Each row comes from the steps of one walk. Every step used is in the known rows, and no mark comes twice. Write the walk behind each row, first mark first.
In the rows, zero is written as 100.
Known rows
C > W: [103 51 54 108 89 107 95 118 106 102 89 112 118 73 101 87 90 110 89 95 91 95 108 135 97 142 89 90 89]
M > R > K > Y: [157 95 53 114 73 118 128 89 101 78 99 118 145 112 113 94 104 91 121 101 112 92 105 92 141 115 106 119 87]
U > W > M > R > K: [137 103 97 130 53 111 127 104 103 108 104 121 128 103 115 73 87 82 112 96 90 92 124 126 135 119 98 90 88]
U > Y: [120 95 86 101 79 110 116 90 115 86 88 111 116 98 116 96 101 78 105 97 100 84 95 111 112 124 84 107 59]
Y > U > W: [108 91 93 123 57 110 136 100 96 116 90 80 116 108 108 87 69 108 87 90 111 63 100 137 117 134 93 81 85]
C > W > K > Y: [115 67 49 95 91 113 86 94 113 104 86 109 113 63 109 89 96 111 100 94 63 94 97 136 97 152 88 76 80]
R > K > Y > U > W > C: [108 110 84 104 62 114 144 72 98 96 82 82 148 99 120 103 84 108 127 95 135 69 88 118 141 136 92 87 79]
C > W > M > R > K: [127 63 66 130 74 111 110 114 97 91 97 130 120 91 103 74 103 106 101 97 76 101 116 136 113 130 92 100 90]
C > W > K > Y > U: [112 67 55 103 85 113 96 87 105 105 82 98 109 73 108 89 94 125 92 91 68 83 90 143 97 153 88 73 79]
N > C > W > M > R: [119 75 72 125 69 94 100 114 103 108 61 123 92 110 106 87 96 100 69 99 75 97 124 127 84 156 84 108 95]
K > Y: [120 94 51 99 91 117 103 80 112 94 100 94 130 104 106 92 97 84 108 99 101 88 115 94 113 137 90 92 83]
Y > U: [113 87 79 126 77 112 130 109 90 100 90 78 116 111 96 91 84 113 83 94 101 67 97 125 106 134 90 95 85]
N > C: [112 93 77 111 79 93 107 116 107 112 59 98 103 107 105 103 85 93 77 104 96 90 110 106 87 152 86 111 92]
M > W: [100 124 58 119 86 109 105 120 103 73 92 101 132 82 89 79 81 98 96 94 103 103 122 93 129 139 91 93 88]
M > R: [156 87 57 123 78 113 112 118 104 84 97 122 130 110 99 84 100 87 91 102 100 94 121 100 116 115 101 118 91]
U > Y > K > W > M: [137 120 92 124 81 113 101 104 104 91 100 132 111 75 121 87 92 87 92 97 106 77 69 87 108 140 85 108 49]
C > W > K > R: [115 65 53 100 81 99 86 124 118 108 90 99 115 61 87 87 102 119 104 96 68 98 89 134 99 132 86 72 89]
K > W: [127 109 49 110 96 105 103 117 106 111 95 117 128 68 112 87 64 93 110 96 106 91 83 74 112 141 91 111 91]
N > C > W: [100 65 67 108 77 90 98 116 107 115 53 106 96 94 109 100 84 108 70 98 94 92 107 127 82 161 83 104 94]
Y > K > R > M: [131 97 59 130 74 106 92 143 106 93 116 86 149 79 79 105 106 132 84 104 124 83 91 98 123 114 105 88 81]
U > W > K > R: [126 105 85 99 59 99 103 113 124 124 97 90 122 73 100 85 85 97 115 96 83 90 96 124 120 118 92 64 88]
C > W > M > R > K > Y: [127 69 58 124 72 115 108 96 100 88 98 127 121 98 108 75 108 103 106 95 79 99 119 129 116 135 93 96 87]
W > M > R > K > Y > U: [147 107 80 140 65 118 135 90 90 83 105 111 126 126 104 76 108 94 110 98 81 85 119 111 128 121 97 104 87]
N > C > W > K > Y: [110 76 62 99 78 92 89 94 113 117 51 104 91 84 114 101 91 111 78 98 70 90 100 126 81 171 83 92 87]

Write each row's walk
[127 102 105 139 44 112 149 97 87 108 96 94 119 119 111 78 80 107 98 91 98 67 105 139 132 126 97 89 86]
Y > U > W > M > R > K
[148 99 78 140 77 116 110 119 103 88 108 127 118 116 93 69 108 82 93 101 69 100 138 110 110 121 90 106 90]
W > M > R
[129 107 74 121 55 119 126 68 100 99 101 92 118 132 113 79 91 90 98 94 98 70 121 116 124 135 94 84 85]
K > Y > U > W > M > R
[137 113 83 115 82 112 101 104 106 92 94 128 118 69 123 97 87 89 92 96 122 73 60 83 112 139 89 112 47]
U > Y > K > W
[99 72 77 120 75 91 97 115 105 114 60 112 88 100 105 88 91 103 70 99 74 97 120 132 78 163 79 99 93]
N > C > W > M
[111 95 43 111 69 95 106 125 121 93 110 73 150 100 76 107 108 125 117 103 107 97 112 102 138 98 101 89 100]
K > R > M
[114 101 78 108 61 114 144 69 94 103 94 80 139 104 123 98 82 107 126 93 120 70 87 117 142 132 101 89 80]
R > K > Y > U > W
[110 141 57 113 80 114 107 90 101 75 84 86 120 81 93 81 85 111 99 89 77 89 104 102 130 149 91 75 80]
M > W > K > Y > U
[119 105 76 101 55 97 105 111 125 121 97 85 134 73 99 95 87 117 116 97 84 92 103 131 134 115 100 65 91]
U > W > K > R > M
[110 72 70 104 80 90 92 115 110 117 48 108 90 78 110 100 88 114 73 98 69 93 97 135 77 166 83 95 88]
N > C > W > K
[116 126 61 130 71 105 90 148 108 74 103 89 158 70 73 103 104 138 87 103 145 87 99 91 136 122 95 84 81]
Y > K > R > M > W > C
[129 105 67 105 84 117 109 80 104 102 87 82 113 90 104 93 96 110 99 95 66 77 90 120 104 144 90 77 77]
W > K > Y > U
[132 98 95 116 80 116 103 104 105 84 96 117 116 82 113 98 103 89 81 98 117 76 79 105 107 130 89 104 44]
U > Y > K
[128 105 79 115 65 107 102 110 114 81 103 100 133 89 100 108 115 111 95 101 124 77 79 102 127 112 94 99 54]
U > Y > K > R > M
[137 95 72 127 81 105 89 146 106 99 114 90 132 78 77 91 103 108 81 103 127 83 84 88 107 119 97 87 78]
Y > K > R
[161 116 70 146 86 118 92 136 92 99 114 138 123 68 104 77 84 98 76 99 106 84 83 74 107 143 98 110 76]
Y > K > W > M > R
[102 59 70 124 85 108 95 118 103 102 98 118 109 83 97 73 97 104 89 95 68 99 123 140 92 141 82 85 88]
C > W > M
[126 118 64 125 93 106 102 117 103 111 103 122 119 75 106 74 71 87 111 97 80 97 99 80 108 141 85 105 92]
K > W > M
[157 115 57 118 76 111 129 116 99 83 86 133 153 84 114 95 87 99 125 101 131 91 86 81 140 122 99 129 91]
M > R > K > W > C
[161 106 52 120 77 110 129 112 96 90 96 130 143 89 117 92 83 97 122 100 114 93 84 78 141 117 108 130 92]
M > R > K > W
[133 103 90 113 69 108 102 112 113 84 102 104 120 87 99 97 113 91 94 101 123 75 74 94 113 117 88 95 52]
U > Y > K > R
[93 119 41 121 77 106 110 117 105 71 94 93 153 85 92 102 87 134 98 96 101 104 131 110 154 128 104 97 92]
R > M > W
[119 75 76 125 64 93 112 111 98 105 60 123 99 105 110 91 95 105 82 99 81 95 113 128 95 153 87 110 93]
N > C > W > M > R > K
